What can hang from each mark
k_934: k_159 k_968
k_803: k_326
k_159: k_23
k_23: k_159 k_326 k_867
k_867: k_23 k_700
k_968: k_23
k_326: k_700 k_934

Each row was made from one small tree. The marks that hang from a mark follow it in brackets, in the order of their numbers. Every link used is in the known rows. Write each row's tree.
Known rows
k_803(k_326(k_700)): [ 0.443  3.859 -2.111 -2.915 -3.344 -1.621  1.253 -1.664 -1.616 -0.037
 -2.977  4.860  1.907 -2.616  1.738  2.602  0.819 -1.222  3.384  3.143
 -3.737]
k_867(k_23(k_159 k_326(k_934)) k_700): [-0.444 -6.964 -0.239 -2.647  1.175  0.980  0.733 -1.870  1.988  0.984
 -0.727 -2.396  0.758 -3.198  1.796  1.144 -3.098 -5.101  2.502 -0.315
 -2.238]
k_968(k_23(k_326)): [ 0.776 -1.008  0.141 -2.386 -0.180  0.728  2.674 -0.749 -0.437 -1.079
 -1.037 -0.694  0.749 -2.002  1.575  1.407  1.482  1.378  1.837  1.410
 -0.833]
k_23(k_326(k_700 k_934(k_159)) k_867): [ 0.152 -5.252  2.148  0.011  1.071  0.203  1.691 -1.274  0.223 -0.134
 -0.151 -2.862  0.618 -0.917  0.992  1.481 -1.901 -1.584  1.633 -0.035
  1.012]
k_968(k_23(k_159 k_326(k_934) k_867)): [ 0.884 -3.029 -0.771 -2.096  0.101  0.666  2.831 -0.692 -0.484 -1.729
 -0.979 -2.028  1.984 -0.549  0.289  0.500 -0.205  0.746  0.719 -0.083
 -0.582]
k_803(k_326(k_934(k_968(k_23(k_159))))): [ 0.232  5.515 -3.470 -4.204 -2.006 -0.257  2.233 -1.025 -0.658  0.011
 -2.806  1.893  2.851 -1.372  1.583  0.871  1.069  1.082  1.773  1.196
 -3.620]
k_326(k_700 k_934): [-0.024 -0.919  0.305 -2.048 -0.795 -0.061 -0.073  0.127  0.010  1.479
 -0.036  1.768  0.614 -1.742  0.946  1.755 -0.149 -2.751  3.486  1.916
 -1.176]
k_803(k_326(k_934(k_159))): [ 0.186  1.660 -2.054 -3.240 -1.458 -0.544  1.280 -1.591  0.134  0.121
 -2.306  1.740  2.622 -0.673  0.836  0.913 -0.688 -1.147  2.102  1.342
 -1.774]
k_968(k_23(k_159 k_326 k_867(k_700))): [ 0.664 -2.705 -1.421 -1.937 -0.903  1.098  4.406 -1.711 -0.151 -2.481
 -2.244 -3.637  2.114 -0.918  1.608  1.123  0.797  0.742  0.294  0.718
 -1.714]
k_326(k_700 k_934(k_159 k_968)): [-2.023  3.819 -1.351 -2.371 -1.889  0.903  1.879 -0.852  0.217  0.315
 -1.179 -0.557  0.403 -1.900  1.923  1.239  3.182 -0.153  1.928  1.981
 -2.731]
k_934(k_159(k_23(k_867))): [-1.234  2.002 -4.199 -0.878 -1.553 -0.507  2.922 -2.139 -0.895 -0.058
 -1.448 -1.051  3.698  0.158  1.395  1.229  2.592  1.024  0.213  1.942
 -1.285]
k_968(k_23(k_326(k_700 k_934))): [ 0.508 -0.938  0.818 -2.550 -0.492  0.842  2.148  0.010 -0.049 -0.873
 -1.085  0.001  0.184 -2.046  1.226  1.313  1.140  0.043  2.329  1.854
 -0.767]
k_867(k_23(k_159 k_326) k_700): [-0.632 -5.737 -0.890 -2.545  0.228  0.604  1.385 -2.507  1.260  0.221
 -1.307 -1.773  0.756 -3.824  2.214  1.684 -1.783 -4.294  2.441  0.362
 -3.192]
k_968(k_23): [ 0.795  1.847 -2.392 -3.192 -1.372  0.414  2.478 -0.756 -1.216 -0.854
 -1.358  1.532  1.995 -1.322  1.315  1.281  2.312  1.228  1.610  1.905
 -1.906]
k_326(k_700 k_934(k_968)): [-0.736  2.729 -0.281 -2.231 -0.672  0.369  0.794 -0.067 -0.159  1.953
 -0.200  0.569  0.408 -2.312  2.163  1.849  1.355 -0.777  2.991  1.444
 -2.262]
k_23(k_326(k_934(k_159)) k_867): [ 0.680 -6.773  2.173  0.016  2.729  0.412  1.548 -1.422  0.736  0.344
  0.577 -4.434  1.309 -0.048  0.826  0.936 -3.202 -1.051  1.118 -1.468
  2.109]
k_968(k_23(k_159 k_867)): [ 0.708  1.015 -3.974 -2.809 -2.042  0.083  3.257 -1.417 -2.095 -2.177
 -1.936  0.654  3.212 -0.519  0.460  1.009  2.016  1.427  0.480  1.061
 -2.496]
k_867(k_23(k_326(k_934)) k_700): [ 0.617 -7.372  1.203 -1.965  2.959  0.837  0.363 -1.660  2.226  2.304
 -0.082 -2.316  0.662 -3.043  2.366  1.560 -4.563 -5.243  2.658 -0.708
 -0.532]
k_159(k_23): [-0.559  2.432 -3.229 -1.376 -0.912 -1.080  1.378 -0.734 -0.870  2.168
 -0.518  0.870  3.061 -0.994  2.017  1.941  2.079  0.608  2.121  2.567
 -1.571]
k_23(k_159 k_326(k_934) k_867(k_700)): [ 0.334 -8.258  1.392 -0.442  1.632  0.975  2.377 -1.456  1.733 -0.104
 -0.377 -6.360  1.645 -0.287  1.323  1.102 -3.366 -2.292  1.176 -1.129
  0.211]
k_968(k_23(k_159 k_326(k_700) k_867)): [ 0.255 -0.454 -1.519 -2.020 -2.234  0.195  3.591 -1.264 -1.674 -2.856
 -2.112 -0.215  1.357 -1.807  0.827  1.456  2.114  1.098  1.141  1.678
 -2.394]
k_968(k_23(k_159 k_326(k_934))): [-0.095 -1.684 -0.581 -3.088 -0.903  1.087  2.487 -0.303  0.138 -1.720
 -1.069 -1.358  0.886 -1.575  0.560  0.464  1.586  0.760  1.756  1.229
 -1.561]

Which tree is each row?
[ 0.313 -2.702 -0.885  0.536  1.250 -0.456  2.932 -1.473  0.425  1.992
 -0.618 -4.116  3.032 -0.341  2.855  2.205 -0.914 -0.004  0.927  1.018
  0.232]
k_159(k_23(k_326 k_867(k_700)))
[-3.218  6.371 -2.697 -1.331 -2.213  0.399  3.899 -1.930 -0.185  0.000
 -1.837 -2.824  1.155 -2.341  3.432  1.724  5.972  3.256  0.904  2.701
 -3.370]
k_934(k_159(k_23(k_326(k_700))) k_968)
[ 0.488 -3.936 -0.225  0.422  2.244 -0.108  2.332 -0.782  1.188  2.683
 -0.025 -4.692  3.054  0.256  2.310  1.641 -2.239 -0.816  1.046  0.366
  1.181]
k_159(k_23(k_326(k_934) k_867(k_700)))
[ 0.385 -7.049  1.258 -0.593  1.574  0.075  1.176 -1.105  0.152 -0.097
  0.485 -3.664  1.408 -0.568  0.302  0.967 -2.929 -1.240  1.663 -1.311
  0.445]
k_23(k_159 k_326(k_934) k_867)
[-2.165  5.939 -2.034 -2.768 -2.612  1.538  4.766 -1.902 -0.437 -2.433
 -2.696 -2.292  0.227 -2.700  2.884  1.149  6.258  3.702  0.481  2.162
 -3.578]
k_934(k_159 k_968(k_23(k_326(k_700))))
[ 0.649 -1.803 -1.486 -2.000 -0.913  0.378  3.457 -1.377 -1.308 -2.390
 -1.547 -1.504  1.947 -1.134  0.699  1.085  1.128  1.572  0.676  0.550
 -1.457]
k_968(k_23(k_159 k_326 k_867))
[-0.933  6.131 -2.567 -3.304 -2.958 -0.458  2.075 -1.609 -0.478 -0.013
 -3.202  2.359  1.809 -1.971  1.971  1.460  1.909 -0.158  2.178  2.352
 -3.686]
k_803(k_326(k_700 k_934(k_159 k_968)))
[-1.818  4.905 -1.951 -2.709 -1.552  1.795  4.715 -1.919 -0.125 -2.089
 -2.197 -3.288  0.668 -2.200  2.824  0.821  5.288  4.111  0.121  1.315
 -2.886]
k_934(k_159 k_968(k_23(k_326)))
[-0.709  0.767 -1.274 -3.052 -3.161  0.612  3.202 -0.922 -1.088 -2.896
 -2.240  0.475  0.320 -2.819  1.013  1.392  3.925  1.108  2.139  2.903
 -3.420]
k_968(k_23(k_159 k_326(k_700)))
[ 0.383  0.169 -3.394 -0.257  0.091 -0.778  2.668 -1.477 -0.296  2.177
 -0.988 -1.963  4.270  0.248  2.569  2.154 -0.012 -0.163  0.727  1.496
 -0.704]
k_159(k_23(k_867(k_700)))
[-1.307 -0.963 -2.110 -0.188 -0.553  0.344  3.866 -2.392  0.619 -0.302
 -1.640 -4.453  2.791 -0.131  2.247  1.343  1.547  0.525  0.048  1.597
 -0.650]
k_934(k_159(k_23(k_326 k_867(k_700))))
[ 0.090 -6.777  0.581 -0.321  0.391  0.544  3.155 -2.295  0.712 -1.064
 -1.003 -5.542  1.599 -1.083  1.882  1.755 -1.636 -1.296  1.150 -0.383
 -0.966]
k_23(k_159 k_326 k_867(k_700))
[ 0.102 -0.611 -0.621  0.238  2.404 -0.602  1.883 -0.624 -0.012  3.049
  0.553 -3.345  2.823 -0.293  2.387  1.634 -0.897  1.333  1.089 -0.066
  0.693]
k_159(k_23(k_326(k_934(k_968)) k_867))
[-1.607 -2.310  0.645 -1.730 -2.561 -0.157  1.595 -1.253 -0.575 -1.639
 -0.995 -0.502 -0.635 -3.420  1.218  2.087  2.254 -0.930  3.461  2.477
 -3.233]
k_23(k_159 k_326(k_700))
[-1.352  4.976 -1.854 -2.990 -2.448  0.901  3.757 -1.100 -1.105 -1.461
 -1.995 -1.003  0.313 -3.288  2.702  1.636  5.128  3.179  1.584  1.869
 -4.322]
k_934(k_968(k_23(k_159 k_326(k_700))))
[-2.133  6.510 -4.916 -1.134 -1.394  0.022  3.942 -2.328 -1.017  0.581
 -1.582 -2.617  3.455 -0.534  2.952  1.324  4.437  3.594 -0.428  1.191
 -2.552]
k_934(k_159(k_23(k_867)) k_968)
[ 0.605  4.776 -2.916 -2.274 -0.184  0.511  3.495 -1.302 -1.720  0.218
 -1.284 -0.778  2.544 -1.315  2.706  1.578  2.453  3.299  0.387  0.058
 -2.236]
k_934(k_968(k_23(k_867)))
[ 0.570 -8.059  2.320  0.228  2.851  1.355  2.793 -1.805  2.273  0.291
 -0.258 -7.053  1.436  0.239  1.830  1.086 -3.665 -2.079  0.576 -1.297
  1.908]
k_23(k_326(k_934(k_159)) k_867(k_700))
[ 0.110  5.294 -1.768 -3.173 -2.002 -0.866  1.169 -0.922 -0.727  1.302
 -2.463  3.182  1.772 -2.211  2.140  2.013  0.385 -0.550  2.998  1.910
 -3.379]
k_803(k_326(k_700 k_934(k_968)))
[-1.048  3.885 -2.163 -1.907 -0.757  1.449  4.982 -2.277 -0.571 -2.019
 -2.096 -3.848  1.559 -1.344  2.690  0.895  3.915  4.148 -0.693  0.288
 -2.002]
k_934(k_159 k_968(k_23(k_326 k_867)))
[-0.390 -3.936  0.314 -0.501 -1.295 -0.548  2.010 -1.765 -1.271 -1.527
 -0.872 -1.321  0.713 -2.134  0.956  2.197  0.031 -0.863  2.198  0.925
 -1.920]
k_23(k_159 k_326(k_700) k_867)
[-1.327  0.211 -0.742 -2.220 -2.017  0.485  1.078 -0.751  0.387 -0.197
 -1.021  0.713  0.656 -1.332  0.661  1.122  1.687 -2.211  2.502  2.434
 -1.690]
k_326(k_700 k_934(k_159))
[ 0.226 -3.173 -2.633 -1.295 -1.065  0.193  2.927 -2.278 -0.320 -0.804
 -1.483 -2.848  3.199 -0.288  1.455  1.627 -0.535 -1.515  0.860  0.227
 -2.256]
k_23(k_159 k_867(k_700))
[-0.037 -4.489  3.204 -1.084  0.869  0.221  0.349 -0.113  0.754  1.072
  0.452 -1.123 -0.794 -2.466  1.336  1.937 -1.167 -2.074  3.692  1.110
  0.090]
k_23(k_326(k_700 k_934))
[ 0.979 -4.553  2.095  0.283  0.825 -0.653  1.487 -1.494 -1.010  0.179
 -0.150 -1.261  0.599 -2.015  1.696  2.663 -1.680 -1.017  2.418  0.366
  0.168]
k_23(k_326(k_700) k_867)
[ 0.187 -4.763  1.023 -2.202  1.514 -0.470 -1.074 -1.000 -0.005  1.976
  0.392  2.257 -0.104 -4.040  1.225  1.751 -2.991 -4.422  3.720  0.253
 -1.169]
k_867(k_23(k_326(k_700 k_934)))
[-0.203  5.198 -4.049 -2.795 -1.595  0.583  3.850 -1.469 -1.900 -0.910
 -1.677 -0.941  2.593 -1.455  2.204  1.257  3.608  3.437  0.252  0.427
 -3.551]
k_934(k_968(k_23(k_159 k_867)))
[ 1.331 -1.017 -0.131 -1.401 -0.587  0.151  3.142 -1.025 -1.465 -1.491
 -1.435 -0.177  1.277 -1.669  1.423  1.877  0.675  0.893  1.331  1.268
 -0.829]
k_968(k_23(k_326(k_700) k_867))
[-0.844 -0.355 -0.003 -0.736 -0.076 -0.657  1.018 -0.020  0.244  2.286
 -0.039 -0.663  1.245 -1.632  1.876  1.978  0.888 -0.460  2.804  2.636
 -0.500]
k_159(k_23(k_326(k_700 k_934)))
